What can hang from each mark
K776: K581
K153: K114 K550
K146: K140 K581
K911: K140 K767
K114: K550 K581
K581: K114 K146 K550 K776
K550: K153
K140: K146 K911
K767: K911

Each row was made from one small tree. The marks that hang from a mark follow it in brackets, in the order of their numbers. Every link used is in the known rows. Write each row's tree.
Known rows
K153(K114(K581(K550))): [-24 -15  -3 -23 -17 -13 -14   5  13   5  12   0  -5  22   0 -23  -7   5
 -13 -14 -25   2 -17 -15  11  20  11  17   2 -20  -3  24   2  -3   1 -10
 -19  -1  -3  -9  -3 -21  -6  -7   4   0  12 -18  -9 -20   9 -10   5  16
  16]
K776(K581(K146(K140(K911)) K550(K153))): [ -1  -8 -10  -8  -6  -9 -18   5  -1  -3   2 -27  12  -1  19 -13   0  10
  33 -23  -1   1  -2  -2  -6 -14  -8   4  -3   4  -9  -7  14  -9   4  -4
 -10   1   6  -7 -26  -1 -21  -5  26  15  -5 -14 -10 -18 -21  -8 -17   1
  -9]
K114(K581(K776)): [-22 -11  -2   2 -10 -15  -3  -2  11  18  -8   0  16   3   6   1  14   4
 -17   8 -20  -5 -22  11   5  15   8   9  -5 -10  -6   4  19  -6  -9   5
 -10 -17   0 -17   7 -13 -14 -15 -12   8   0 -10   0  10 -11 -21  10   6
   1]
K153(K114(K581(K146 K776)) K550): [ -3  -1  -2 -19 -11 -21 -12  12   6  -5   7 -11 -19  10   0   3   1   7
  14  -4 -33  -5 -18 -27   4   8   2   4  -7  -9   1  18  17   4  11   1
 -20 -18  -5   5  -8 -19 -17   8  -3 -10   3 -21  -8 -33  10 -15   1   1
   8]
K776(K581(K114(K550(K153)) K146(K140(K911)))): [ -9  -2   5  10  -6   5 -11   7  15   9  -1 -16  13  -4  25   1   7  17
  39 -32   3   1  -3   9  -6  -5  -3   9  -7  20  -2   6  18  -7  16 -13
  -6  10  10   2  -2   3 -21  13  21   5  -5  -7 -12 -16  -7 -15 -17   4
 -31]
K146(K140): [-30  -7  -6  -6 -28  -7  -4   3  10  25   5  -9   9  13  -3 -15   7   9
 -30 -11  -9  25 -18  18  -8  -9  -1   0   3   2  -8  -8  25  -5  -8   6
 -20   8  14 -28 -14 -21 -34  -7   9  13   1  -2  -6  30   4 -31 -26  10
  21]
K153(K114(K581(K146(K140) K776)) K550): [ -9   6  -2 -14 -15 -15 -17  15   8  -2  16  -9 -15   6  -4  -4  -2  22
   5  -7 -19  15 -14 -14   3   1   2  -3   1  -2   1   8  15  -4   6   5
 -17 -12 -12  -7  -1 -27 -24   9   4 -12  15  -1  -2 -17   9 -22  -7  -5
  13]
K140(K146(K581) K911(K767)): [-14 -26   6   3  -8  -4  15 -14   8   6  -8  -3  12  40  -5  55 -20 -49
 -28  10 -24 -20  -9  25  12  24 -23  15 -35  -6   8  16  47  -8  -5   3
 -17   0  -5 -10 -20 -20   1   8   2  11   8 -13 -37  20  -3   4  -6  12
  -6]
K146(K140 K581): [-43   2  -3   0 -31   8 -10  -7  20  21   1  -4   9  25 -11   2  11   9
 -41  -9  -2  31 -20  27   2   0  -4  -6  -5   2 -10  -4  19  -4 -14  13
 -13  10   5 -34  -5 -24 -18 -15  -2  14  12   4  -4  35   8 -21 -17  23
  14]
K146(K140(K911) K581(K114 K550(K153) K776)): [-18 -17   6  11  17  25  -2  -5   7  15 -18   5   9  -7  13  -4 -16  26
  15 -16  -1  24   6  25  -5   9  -7 -13 -11  12 -11  -2  -2 -20 -21   2
   5   5 -31 -15   1  -8  -6 -16  13 -34  20  14   9  10 -20  -4  -1  -8
 -18]
K114(K550(K153) K581(K146(K140(K911)) K776)): [-12   7  -9  28   5   3 -17  10  13  -5  -2 -12   7 -31  15  -1  18  19
   9  -6 -13   1  -8  20   3  20   9  -2 -10   4  -1   4  25 -24  -7   7
   5 -10 -23   3  23  -5 -10 -10  26 -11   3   5  12  -9 -11 -16  16  12
 -44]
K146(K140(K911(K767)) K581(K550 K776)): [-18 -14   5   5  10   1  -9  -1   0  -3  -2   2  16   4  -1  20 -26  -3
 -22  15  -3   8  -1  30  18  15  -6  -3 -13   4  -8  -7  31 -27 -31   5
  15  -9 -34 -26 -10 -23  -8  -9   9 -15  21  17  -6  39 -26  -1  16  -1
  -5]
K776(K581(K114(K550(K153)))): [-22 -12  18  -2 -18  24   2  -9  24  15   0 -12  13  12  27 -11  16   5
  29 -32  -8   5 -23   2  -1   0   0  17  -5   2 -12   8   6   1  12 -17
  -8  15  18  -7  -5   8 -17  -7  13  11  -7  -9  -8 -27 -12 -10 -14  24
 -11]
K114(K550(K153)): [-26  -8  -5   0 -22  26   0  -5  24   9  11 -22  -5  -1  12 -23  25  -4
  -2 -20 -22  12 -24  12  -4   6   6  11  -7  -3 -13   2  21  -7  -5   0
  -6   9   4  -8  -2  -3 -18 -24  35   6 -12 -11   4 -15  -3 -16  -5  45
  -8]
K146(K140 K581(K776)): [-31  -1  -3   5 -15  -1  -9  -9  12  21  -5   0  12  16  -5   6   7  16
 -33   3  -5  22 -18  24   2   0  -8 -11  -5   0 -13 -10  13 -14 -22  14
  -5  -4  -9 -35  -1 -20 -19 -19  -8   5  15  10   3  37  -8 -16  -5   5
  11]
K911(K140(K146(K581)) K767): [-17 -33  20  -4 -10  -5   4  -5   8   5  -5   2  11  44 -12  42  -3 -48
 -28  10 -19 -17 -18  22  12  24 -15  16 -39 -11   4   4  46 -12  -7   9
 -10  -8  -4 -15 -19 -20  -2   4   8  28   9  -9 -28  23 -14  12 -11  19
   9]
K153(K114(K581(K146 K550 K776))): [ -6 -11   3 -13   1 -40 -26  12  -3  -4   6  -5   1   6  -1 -23 -11  24
  16   2 -30 -14  -7 -26   4  15   9   6   4 -15   0  22   4 -11   6   1
 -13 -31  -9  -3  -4 -15 -12 -10  -5 -10  10 -16   2 -30  -1 -12  17 -11
   9]
K114(K550 K581(K776)): [-32  -2   3  10 -12  -1 -12  -2  19   9   1   2   4   2   6   2  20   4
 -10   2 -21  -2 -21  10  15  24  11  16   0  -9 -11  10  15 -10  -5   5
  -1 -11 -12 -16  19  -6  -7 -21   1   0   1  -3   6   1 -11 -17  23  22
 -20]
K776(K581(K114 K146(K140) K550(K153))): [-15 -10  11  -7  -4  -5 -19   2   3  11   4 -17  20   4  14 -43 -12  38
  42 -38   9  15   0 -10 -14 -19  -7  -1  10  12  -8  -2  -2  -5  21  -7
 -10  -2  20 -13 -16   0 -37  -6  20  -6  -4   1  -4 -21 -22 -21 -16 -11
   7]
K767(K911(K140(K146(K581)))): [-16 -41   3 -18 -20 -18   4  -8   3  15 -38 -11   4  46  -4  39  11 -20
   0  10 -15 -12 -14   5   0  18 -12  13 -28  -8   1  12  17   5  -9  32
 -24 -10   6 -15 -21 -26   9  -3   3  32  -1 -19 -17   5 -12  14 -21  16
  11]
K911(K140): [-14 -28   0 -14 -16 -15   0  11   5  15  -4  -7   5  14   4   9  19 -15
  -8   0 -18  -8 -20   3  -2   4   7  16 -21 -10  -6  -5  31  -4 -13   8
 -13  -3  17 -15 -21 -10 -15  -1   7  33  -9 -27 -13  15  -4 -13 -30  13
  16]
K114(K581(K146(K140(K911)) K550(K153) K776)): [ -5  -5 -13  15  16 -11 -21   9   1  -6  -4 -13   9 -29  10 -18  -2  27
  19  -9 -11   2   3   6  -6  12   4  -5  -5   2  -4  -3  12 -22 -10   7
   1 -19 -25  -1   8  -6 -15 -17  25 -19   5   3  12 -14 -24 -16  14  -8
 -26]
K767(K911(K140(K146(K581(K550(K153) K776))))): [ -5 -48   7 -16   6  -2  -2 -11  -3   0 -40 -15   3  21   5  10   4  -9
  34   7 -20 -10  -6  -4  -3  20 -15   1 -23 -12 -12  -2  -9 -12 -18  30
  -6 -21 -21 -10 -20 -10  10 -27  26   4  -1  -4   4 -23 -41  30   3   6
  -4]
K550(K153(K114)): [ -2 -18 -13 -19 -21   5   4   0  14  10  16 -25  -8  11   6 -25  16  -6
  -8 -16 -34   7 -27  -5 -12   0   0   1 -13 -12  -1  12  19  -2  -2 -11
 -22  10   6   0 -24 -17 -19  -3  15  12   2 -23  -1 -21  22 -13 -25  24
  26]

Which tree is each row?
[  1   2  -7   7  -5 -13 -20  12   9  -1  15 -19   4 -13   1 -31  10  30
  -4 -12 -21   6 -22   2 -10   7   6 -13  -6  -7   3   6  15 -15   5  -1
 -12 -18 -16  -1   5 -21 -24  -3  10  -2  17   1  16 -19   9 -21  -2  -6
   6]
K550(K153(K114(K581(K146(K140) K776))))
[  1  -8   0  -3 -12 -36  -6  10  -5  -2  10 -19  31   8   9  27  -6 -12
  -2   2   1 -18  -9  11  10  -9  -6  11 -14   8   6  -5  57  -6   4  -6
  -8  -9  15 -12 -27 -16 -27  21   2  29   0 -10 -31  20 -11 -17 -16 -11
   0]
K776(K581(K146(K140(K911(K767)))))
[ -9  -7 -11 -13  -9 -32 -24  10  -7   3   0 -15  16  13  10   2 -12  10
  23 -11   1  -6   3 -11   2 -14  -3  10   2   5  -9  -1  16  -6   6  -2
 -15  -4  13 -14 -27  -7 -22   4   7  17  -5 -17 -22   0 -16 -15 -15 -12
   0]
K776(K581(K146(K140(K911)) K550))
[ 15  -1 -18  12   4 -17 -13  17   4  -4   6 -19   4 -19  11  -3   7  17
  -1  -4 -24  -6 -11   5  -9  14   6  -9 -16  -4   9  11  23 -17  -5  -5
 -10 -13 -23  11   3 -21 -12   9   6  -2  15  -8   9 -16  10 -14  -5 -12
 -11]
K550(K153(K114(K581(K146(K140(K911)) K776))))
[-37 -17  19  10 -14  37   5 -22  30  20 -12  -4  -1  32   3   2  -1  -8
   7 -30 -19  12 -10  14  -5  19 -18   9 -20   4  -5  21  -1 -11  11   0
 -14  13  -5  -7   9   1  -2 -16  18 -11   5  -2 -13 -15  -2  -1  -3  31
 -22]
K140(K146(K581(K114(K550(K153)))))
[ -5 -41  16 -10  -6 -18  11   5  -1   4   3  -3  16  32  -5  26  -9 -49
 -16   8 -25 -25 -16  10   3  15 -12  23 -32 -12   7  -1  50 -16   0   6
 -15 -12   9 -10 -27 -17 -17   9  17  28  -3 -14 -30  17 -17   1 -18   2
  16]
K911(K140(K146) K767)
[-18 -22  -5  -1 -13  -2  10 -17   9  18 -21  -5   2  48  -4  47  -5 -36
 -18  -1 -24 -11  -7  13   4  15 -23  13 -32  -4  -2  18  18  -8  -6   8
 -27   3  -3 -11 -18 -17   4  -2 -10  14   2 -25 -30   9   3   1 -13  12
  -8]
K140(K146(K581) K911)
[ -2  -6   2  19  12   3  -8  12   5   8  -5  -9   8 -29  18  -3   2  34
  33 -18  -8   4   7  13 -18   8   4  -6  -9  19  -3   1  17 -22   2   2
   2  -5 -12   0  10   3 -23   2  21 -29  -2   4   6  -5  -9 -22  -4 -10
 -34]
K581(K114(K550(K153)) K146(K140(K911)) K776)
[-28  -2  -3  -7 -29   4 -13   5  29   5  16  -1  -8  21   3  -5  12  -5
 -22 -10 -30  -1 -28  -2  17  25  15  22  -3 -15  -4  30  15  -1   1 -10
 -17   4  -5  -6  11 -21  -2  -3   6   8  11 -16  -6 -19  23 -15   6  36
  -2]
K153(K114(K550 K581))
[ -2 -10   3 -13  -4 -31 -17  12 -10  -9  12 -15  27   7   6  10 -25  -2
  14   0   1 -13   0  -2  13  -9  -3  14  -6   6  -1  -4  42 -10   4  -5
  -4 -11   8 -13 -29 -14 -25  11  16  13   2  -4 -27   7 -24 -10  -4 -11
   2]
K776(K581(K146(K140(K911(K767))) K550))
[-24  -6   1   5 -13   1   2  -1  14   6   1  -6  15  12  -4  36  -4 -16
 -45   8  -5   9 -16  40  17  12  -7   3 -23   6   4   1  54  -9 -23   3
  -1   9 -12 -23 -10 -32  -7   5   6   8  18   4 -19  48   1 -10  -7  18
  -2]
K146(K140(K911(K767)) K581)
[-15  -2  15  17   3   4 -15   8  10  11   3 -10  10 -24  11 -31   5  45
  27 -23  -6  17  -4  10 -21  -3   4  -9   1  17  -8  -4  11 -20  15   6
   1 -11  -1 -10  14   2 -34  -9  24 -28   1  14  13  -4 -11 -28  -4  -5
 -18]
K581(K114(K550(K153)) K146(K140) K776)
[ -3 -14 -14  -7   7  17 -10  -1   6  -3   4  -8  -8   1   5  -3 -13   7
  -4  -6 -18  19  -6  11   2  12  -7 -15 -14  -6 -13   4  -1 -26 -29  -5
   0   8 -43  -9 -10 -20  -1 -10  15 -18  24   4   7  -4  -1   9  -3   3
  -1]
K146(K140(K911) K581(K550(K153(K114)) K776))
[ -2  -6  -8  -4 -16 -11 -13  11  17   1  16 -27  -4   1   5 -26  15  11
  -1 -16 -31  -8 -25  -9  -9  13   7   3 -14 -13  10  25  22   4  12  -5
 -22 -10   6  13  -3 -18 -16  -5  10   8   2 -23   1 -39  21 -17 -10  19
   6]
K550(K153(K114(K581(K146))))
[-15  -3  -5 -10 -17  -9 -25   2   1   1  11 -29  14   4  10 -41   5  22
  27 -28   1  13 -11  -9  -9 -19  -8  -2   6   0 -12 -11   5  -7  11  -1
 -10  -2  16 -17 -24  -3 -33 -18  27  14  -7  -2  -4 -18 -21 -16 -15   6
   9]
K776(K581(K146(K140) K550(K153)))
[-23 -32  21   2  12  20   2 -23   6  18 -19   2   9  26   4 -10 -26   5
  24 -18 -20   6   1   4 -13  14 -26  -5 -13  -2 -12  10 -20 -20   2   5
 -10  -8 -16 -14  -7   3  -8 -26   9 -28   6   5  -2 -21 -27   6   5  -8
  -8]
K140(K146(K581(K114 K550(K153) K776)))
[-39 -10  20   1   1   4 -13  -6   8  24 -12  15  14  12  -1 -14 -24  38
  -2 -12   3  28   0  16  -1   3  -5 -10   8   7 -14  -1 -10 -16 -13   6
   2  -3 -14 -34   2 -14 -18 -21  -4 -29  21  19   4  26 -20 -15   6 -15
   8]
K146(K140 K581(K114 K550 K776))
[-12  -5  -2   9  -8 -35 -13   6   1   9  -6 -10  12  -3   2  -3  12  18
   2   9 -21 -15 -16  -1   0   8   8   5  -5  -7   1   8  24  -2   4  11
 -14 -34   7  -9   3 -10 -18 -13 -12   3  -5 -17   1  -4  -9 -27  12  -5
  -4]
K114(K581(K146 K776))
[ -4 -14   1  -4   5  -8 -13   8  -2   8  -5 -15  18  -1  21 -16 -13  26
  49 -29   5   2   8  -3 -14 -11  -6   2  -3  13  -4   0   6  -7  12  -9
 -12   4   9   0 -20   3 -23   4  19  -3  -2 -11 -13 -17 -21 -14 -18 -17
 -12]
K776(K581(K114 K146(K140(K911)) K550(K153)))
[ -8 -10 -18  -2   3  -5 -16  12  -1  -1   4 -26   3 -14   8 -25  -5  18
  18 -22  -8  12   5   3 -15  -4  -1  -3  -7   8  -5  -6  22 -16  -6   8
  -9   0   0  -4 -18  -9 -25 -10  37 -13  -8 -10  -2  -7  -8 -19 -14   5
 -10]
K581(K146(K140(K911)) K550(K153))
[-28 -19  21  14   0  34   6 -23  22  20 -18   0   4  23   7   9  -3   0
  12 -16 -21   6 -10  14  -4  22 -19   1 -18   2 -11  17  -8 -19   6   3
  -9  -2 -19 -11  11   3  -4 -18  10 -18   9   7  -5 -15 -14   3   8  12
 -25]
K140(K146(K581(K114(K550(K153)) K776)))
[-39  -9  21   7  -8  11  -5 -10  19  21 -14  11   4  13   7  14   2  18
   3  -5 -11   9  -6  16   8  17  -2   7  -7   7 -15  14   4  -9  -6   6
   0  -5  -8 -22  15  -4  -5 -17  -9 -16  10   4   0  10  -5 -11  10  11
 -16]
K146(K581(K114(K550) K776))
[-15  -8  -3 -10  -7  18 -17  -7  11   2  10 -10  -6   8   1 -29 -10  22
  -8 -13 -16  31 -18   9   0   5  -8 -18  -4  -8 -13   1  -9 -24 -21  -3
   1   4 -34 -19  -9 -22 -14 -24  19 -14  24  12  13  -5  -1   3  -1   7
  16]
K146(K140 K581(K550(K153(K114)) K776))
[ -1 -22  -4 -35 -19   1  -8  -5   9   1  18 -24   0  26  18 -29   3  -7
  21 -23 -21   2 -25 -23   4  -7  -7  10  -4 -17 -12   8  -2  -2   1 -24
 -16   8   5  -5 -34  -6 -14  -6  16  20  -3 -23  -9 -42  -3   4 -18  16
  23]
K776(K581(K550(K153(K114))))
[-16  -8  -4 -18 -13 -33 -28  13   5  -2  13 -10  -3  16  -5 -28 -14  19
   3 -13 -29  -8  -7 -28   3  16  11  13   5 -13   2  27   9   1  12   1
 -22 -17   6  -1  -4 -20 -13  -5   4  -6   4 -24  -9 -27  13 -15   7   6
  17]
K153(K114(K581(K146 K550)))
